In the rows, 128 means zero.
Known rows, with every step that occurs:
tidi -> gemu -> fenis: [127 101 110 145 102 168 130  80 117 106 123 171 142 111 106 149 105  70
 171 127 140 138 119 115 130  50  99 171 116 116 126 140  90 146 144 137
 124 102 148 129 102 135 128 139 172 144 171 162 118 120 126  82 110  96
 105 127 116]
gemu -> mege -> piter -> fenis -> panu: [176  98 103 106 128  85 127 178  92 141  93  54 122 145 117 129 130 111
 166  97 140 101 155 141 219 136 119 187 101 149 169 130 152  83 126 136
 137 152 155 153 123 100 122 141 166 173  46 140 108 174 102 172 125 127
 124 101 165]
fenis -> panu -> feli -> piter -> tidi -> gemu: [135 179 140 131 122 128 134 153 157 111 150 145 117 129 145  97 106 187
 126 151 124 159 110 147  79 187 134  88 144 127  64 112 149 178 109  96
 144  95  93  89 146 154 167 150  96 118 144  90 142 123 162 130 144 154
 188 170 143]
tidi -> gemu -> mege: [147 108 111  94 110 147 153  87 100 146 104 125 176  99  93 165 119 102
  93 116 124 128 178 129 142  59 101 141  95 110 106 117 156 146  98 160
  88 131 114 173 116 145 137 153 163 131 122 151 113 157  66 137 127 118
 113  95  98]
feli -> piter -> tidi: [121 138 148 172 117 106 142 124 166 151 126 122  98 141 131 127 136 138
 106 138 113 116 150 123  95 113 120  63 114 150 140 164 152 125 130 145
  96 135 109 134 138  95 108 118  72 101 145 126 118 107  92 125 135 132
 122 170 100]
feli -> sogob: [102 105 135 123 163 161 146  90 138 118 113 127 154 132 120 149 165 111
  82 126 134 104 145 120 123 121 124  77 115 152 160 130 146 140 123 158
 104 157 115 157 127  96 115  98 138  75 150 157 169 146  80  87 136 154
  91  87  99]
panu -> feli -> piter -> tidi -> gemu: [114 183 146 129 101 111 134 109 181 137 143 153 136 134 138 131  98 167
 116 160 119 151 148 121  78 140 117  56 149 104  86 112 142 165 111  96
 113 114  95  96 136 133 159 149 101 109 168 105 106 119 143 106 131 125
 180 188 138]
piter -> tidi -> gemu -> fenis -> panu: [152 106  91 174 156 163 131 121  97  97 157 136 112  87 123 124 120  97
 169 102 142 158  92 186 167 102 115 149 109 129 106 138 107 159 152 120
 149  76 136 106 105 129 119 131 159 143 121 157 130 121 131 100 121 131
 130 163 112]
fenis -> sogob: [ 92 120 160 157 169 153 155  94 106 127 148 105 165 116 116 124 163  99
  85 128 109 134 112 126  88 118 119 101 127 181 142 149 134  78 155 157
  93 138 158 129 148  86 110  93 118  87 145 151 169 109  93 160 123 120
  49  99 138]
mege -> gemu -> feli -> piter -> tidi: [ 87 151 148 151 110  48 120 120 193 163 137 188 106  87 183 121 135 193
  93 142 104 126 148 145 117 163 164  72 146  67 138 142 124 113 164 144
 108 126 102 125 134 134  76 110  87 118 124  88  54 109 138 109 102 169
  99 163 110]
tidi -> piter -> fenis -> panu -> feli: [134 156 128 133 142 172 113 168 103 127 158 101  87 175 129 120 109 123
 157 146 148  94 101  87 138 228 142 144 179 158 140 104 108 118 123 115
 155 150 146  88 128 136 153 151 124 168  71 119 161 124 177 146 179 101
 167 144 154]
panu -> feli -> piter: [105 157 143 118 126 145 131 131 164 130 121 145 108 170 138 127 129 148
 104 156 105 107 150  68  39 166 135  87 150 120 139 134 151 120  71 110
 101 140 104 114 135 132 144 116  69  95 159  89 148 112 160 150 143 118
 163 137 117]
gemu -> mege: [133  92 121 111 155 141 150 105 107 148 107 121 142 131 101 158 150  90
  89 106 110  98 178 127 136 102 110 115 103 123 154 139 173 100  91 171
  80 148 121 180 126 114 108 125 130 117 102 146 141 157  61 157 135 130
 104  95  76]
tidi -> gemu -> feli -> piter -> fenis -> panu: [110 134 143  90  83 114  91 159 136 158 114 148 119 144 116  69 111 163
 118 116 140 137 103 123 142 154 154 166 128 103 109 100  81 156 148 108
 192 121 112 117 125 163 139 130 146 162 153 132 102  98 163  83 123 136
 126 114 134]
mege -> gemu -> fenis: [118  96  98 176 140 137 130  93 118 112 133 194 115  88 131 162 111  82
 164 129 117 118 125 112 147 102 137 166 140 118 174 139 111 108 147 147
 118 119 160 133  91 125  95 124 171 141 132 132 100 142 124 120  99 128
 101 132 141]
feli -> piter: [117 125 145 139 110 147 142 118 157 151 109 140 112 153 103 115 133 114
 122 139 115 113 152  86  67 114 134  81 119 154 147 157 147 117 112 145
 100 129 113 134 133 131 118 117 101 108 160 121 145 118  99 131 134 119
 110 131 103]
gemu -> mege -> piter -> fenis -> sogob: [142 101 155 128 103  58 118 127 112 156 108   4 161 125 120 150 132 109
 130 122 137 126 146 127 201  95 127 172 103 195 172 141 145  59 186 134
 105 175 164 161 145  64  97 131 159 141  77 153 100 143 104 178  99  80
  56  93 188]
mege -> gemu -> feli: [ 82 125 133 137 132 111 140 107 137 159 139 216 136 101 181 147 136 159
 102 139 103 109 146 140 120 133 139 126 144  46 162 125  96  94 148 171
 124 122 136 134 120 153  98  87 121 129 122 117  77 111 126 118 106 163
  82 102 105]
fenis -> panu: [137 111 109 143 188 173 161 137  87 112 132 147 120 145 114 111 158 108
 120 115 122 122 118 141 107 147 121 117 106 143 142 142 143 104 105 160
 137 115 144 127 137 142 116 100 113 127 114 136 180 124  95 153 156 169
 117 111  95]
tidi -> gemu -> fenis -> panu -> feli -> piter: [158 135 113 108 124 184  98 158 124  85 132 163 108 135 114  84 101 120
 172 138 130 161  92 101  89 157 147 179 160 115  78 132 118 190  88  70
 155  94 125  93 119 171 164 153 127 136 178 105 164 123 194 131 123 122
 189 129 139]
tidi -> piter -> fenis -> sogob: [ 97 134 174 175 110 142 110 110 110 161 144  41 131 125 109 130 116  92
 118 142 152 120 106  83 145 127 131 149 145 238 153 117 109  93 207 141
 112 175 166 117 144  81 114 130 130 147 100 156 141 110 123 147 139  68
  58 113 167]
panu -> feli -> sogob: [100 138 129  97 172 165 152 116 147  99 135 147 150 153 148 168 163 154
  73 135 138  98 141 115  79 161 127  73 162 124 146 114 142 128  91 127
 106 157 111 135 136 119 148 105 113  69 144 125 174 133 135 109 140 157
 136  91 109]

Rows:
[166 119 134 133 117  47 150 120 140 142 107  52 130 112 156 167 148 128
 146 136 110 112 196 156 177  99 105  90  68 135 152 161 164  78 133 154
  69 144 125 156 143  93  89 126 110 116  65 117  86 150  68 165 117 123
 105 151 116]  gemu -> mege -> piter -> tidi
[104 126  98 103 195 149 129 169 114  99 145 106 133 162 127 140 158 153
 105 109 158  96  98 140 131 204 137 130 166 147 155  92 128 120 105 109
 173 166 137 132 130 105 145 120 148 110 129 135 189 142 168  89 148 150
 161  91 154]  piter -> fenis -> panu -> feli -> sogob
[ 89 132 147  87 102 133 135  80 127 154 140 196 161 119 141 130 125 138
  97 129 120 135 141 129 104  90 109 117 116  50 119 104  80 145 141 149
 131 116 121 139 130 171 136  98 130 128 155 149 100  83 120  88 123 132
  89 105  78]  tidi -> gemu -> feli
[145 126  96 151 168 157 125 127 102  77 176 146 115 111 153 131 113 135
 167 118 134 154  80 186 138 152 123 150 156 105  85 117 101 141 108  98
 150  82 127  93 115 153 146 146 134 138 148 123 132 122 180 127 128 124
 176 169 120]  piter -> tidi -> gemu -> fenis -> panu -> feli
[117 129 114  99 209 167 145 150 117  72 151 132 135 154 144 126 167 151
  84 119 130 124 112 141  94 213 144 101 147 132 127 110 142 131  79 121
 141 143 109 131 148 131 152 102 109  80 124 122 215 147 143 122 159 183
 158  86 124]  fenis -> panu -> feli -> sogob
[ 95 125 128 133 111  87  86 173 146 165 123 177  89 116 149  88 124 174
 121 121 135 122 107 126 159 197 184 184 165 114 161 108 102 117 150 127
 182 130 137 116 118 134 101 112 138 174 113  96  81 131 171 112 114 169
 128 114 157]  mege -> gemu -> feli -> piter -> fenis -> panu
[153 122 158 107  60  55 113 114 117 167 100  26 198  91 110 159 109 105
 134 133 144 154 147 124 221  65 115 194 100 175 114 109 132 113 201 130
 125 156 154 159 143  85 135 151 202 162  99 159  81 159 109 161  84  82
  68 102 202]  tidi -> gemu -> mege -> piter -> fenis -> sogob
[148 121  98 108 157 185 122 132  88  69 153 169 118 119 128 122 109  99
 174 132 128 159  86 141 114 148 125 190 150  97  94 107 107 156  88  86
 165  91 142  94 107 174 168 147 154 145 158 120 165 128 184 118 133 113
 173 125 134]  tidi -> gemu -> fenis -> panu -> feli
[ 99 125 133 109 124 119  85 186 133 161 126 137  84 163 127  74 144 160
 122 102 131 110 109 126 125 175 167 157 125 113 161 121 103 118 147 122
 177 144 122 135 130 137 103 110 100 157 130 127 119 102 164 112 135 133
 113 105 120]  gemu -> feli -> piter -> fenis -> panu
[139 151 129 111 157 155 132 169 135 114 128 144  97 177 131  92 135 152
 120 144 103 120 114  98  48 200 157 104 155 125 121 132 154 116  60 106
 136 121 114  98 143 165 151 118  78 108 139  87 196 129 166 165 157 149
 187 133 120]  fenis -> panu -> feli -> piter
[120 105 137 153 124 164 119  74  95 101 140 120 167  83 102 119 119  80
 122 124 137 169  81 126 133  58 119 180 137 171 106 139  87 133 177 132
 119 109 157 122 125 113 120 125 176 124 180 173 137 110 124 135 101  71
  60 103 154]  tidi -> gemu -> fenis -> sogob
[132 125 132 144 130 141 113 168 119 150 115 108  88 169  81  94 119 117
 138 108 141 109 116 103 116 153 151 150 113 173 159 134 138 121 126 127
 167 135 140 126 120 100 121 130 129 159 132 124 150 127 127 130 134 130
 138 129 151]  feli -> piter -> fenis -> panu
[184 143 121  63 100  80 118 181 111 139 102  77 153 149 122 152  99 145
 171 132 139 128 137 137 197 151 113 192 123  99 104  85 138 121 109  87
 169 129 139 125 119 153 167 170 182 180  77 105 107 172 163 156 118 112
 178 117 183]  tidi -> gemu -> mege -> piter -> fenis -> panu -> feli
[137 133 125 166  85 114 107  87 159 138 116 135 117 106 112 115 105 103
 167 132 146 146 126 124 135  55 129 119 115 146 108 146 111 174 158 103
 110  97 124 128 107 105 119 146 126 130 179 135  86 117 128  91 114 100
 132 180 135]  feli -> piter -> tidi -> gemu -> fenis
[119 133 111 117 194 178 164 149  93  90 157 152 113 166 142 126 145 140
 118 132 107 116 107 136  78 191 126 122 155 116 128 119 142 105  75 134
 146 126 135 103 136 147 138 104  99 112 123 114 188 118 156 154 154 152
 162 124 112]  fenis -> panu -> feli
[170 153 110 106 130 120 131 158 127 113 127 109 126 109 126 123 117 177
 105 133 118 164 143 153 120 160 137 109 134 108  43 115 188 167  70 100
 116 111  73 121 139 152 156 165  98 126 106  89 135 157 131 177 146 151
 206 149 126]  fenis -> panu -> feli -> piter -> tidi -> gemu -> mege
[ 67 106 137  91 149 133 127  97 143 126 120 156 150 129 164 135 185 152
  68 108 132 114 142 138 112 138 141  76 123  90 155 121 106 123 141 154
 116 169 111 167 145 114 103  78 102  76 138 152 147  99 105  74 125 162
  77  62  78]  gemu -> feli -> sogob
[179 125 139  81  74  86 150  99 142 153  83 102 181 110 117 149 106 103
 148 148 123 135 190 116 175  60  97 138  78 113 109 124 141 135 121 143
  91 132 134 157 135 139 134 139 171 147  85 137  87 163  79 149 106 115
 111 115 136]  tidi -> gemu -> mege -> piter
[122 156 147 160  77 109 134  91 172 157 115 144 132 106 116 117 112 137
 107 154 135 143 146 130 101  81 113  73 100 139 100 137 138 171 142 136
 109 109  99 125 130 128 129 146 119 108 155 130 100 115  94 109 127 143
 120 181 122]  feli -> piter -> tidi -> gemu
[159 127 134 157  71  76 124  91 154 115 126 110 133  99 151 147 112  94
 211 146 138 150 126 150 180  39  95 142  91 125 134 142  86 145 188 109
 123 102 159 111 122 108 112 138 162 147 126 147  60 121 119 110  94  99
 101 177 148]  mege -> piter -> tidi -> gemu -> fenis
[ 80 134 145 142 113  82 112 127 182 160 138 147  90 140 169 107 152 185
  92 120 111 123 154 134  95 149 144  57 123  94 153 157 124 109 145 130
 100 134 101 123 149 120  90  98  49 104 144 108  91  71 122 114 137 141
 104 157  76]  gemu -> feli -> piter -> tidi
[134 108  92 131 197 183 122 160  74  70 161 158  89 158 147 126 138 103
 166 114 111 119  85 131 106 167 138 175 163 103 141 144 118  99  73 110
 150 114 157 108 119 142 131 109 115 133 139 104 183 126 174 146 148 115
 167 115 113]  gemu -> fenis -> panu -> feli
[111 129 108 126 179 152 135 164  92 116 153 134 108 181 132 146 122 136
 127 106 128  99  79 131 131 192 135 152 160 114 151  94 113  85  99 119
 170 134 143 108 119 126 144 131 132 141 123 110 156 120 172 143 151 118
 163 130 148]  piter -> fenis -> panu -> feli
[161 122 142  91  55  74 118 116 125 171  77  79 166 124 112 170  89  98
 163 129 147 118 174 115 223  62  92 171  89 120 133  97 124 122 150 138
 127 141 150 160 110 117 125 167 195 172  88 147  62 161 106 117  91  84
 119 125 176]  tidi -> gemu -> mege -> piter -> fenis
[162 120 112 164 104 141 110 144 137 111 133 130  96  91 109  76 112 110
 170 119 143 169  99 151 137 107 137 154 114 152  92 158 127 185 144 101
 145  80 111 104 126 132 135 154 140 140 151 130 137 123 141 115 112 141
 154 171 128]  feli -> piter -> tidi -> gemu -> fenis -> panu
[157 131 135 121  88 100 128  94 151 163 101  92 150  94 103 140 120 133
 101 123 140 147 179 139 134  75 107  85  96 130  82 139 185 169 117 139
  90 124  79 160 125 121 134 166 119 120 124 119  98 154  73 135 120 138
 134 161 108]  feli -> piter -> tidi -> gemu -> mege
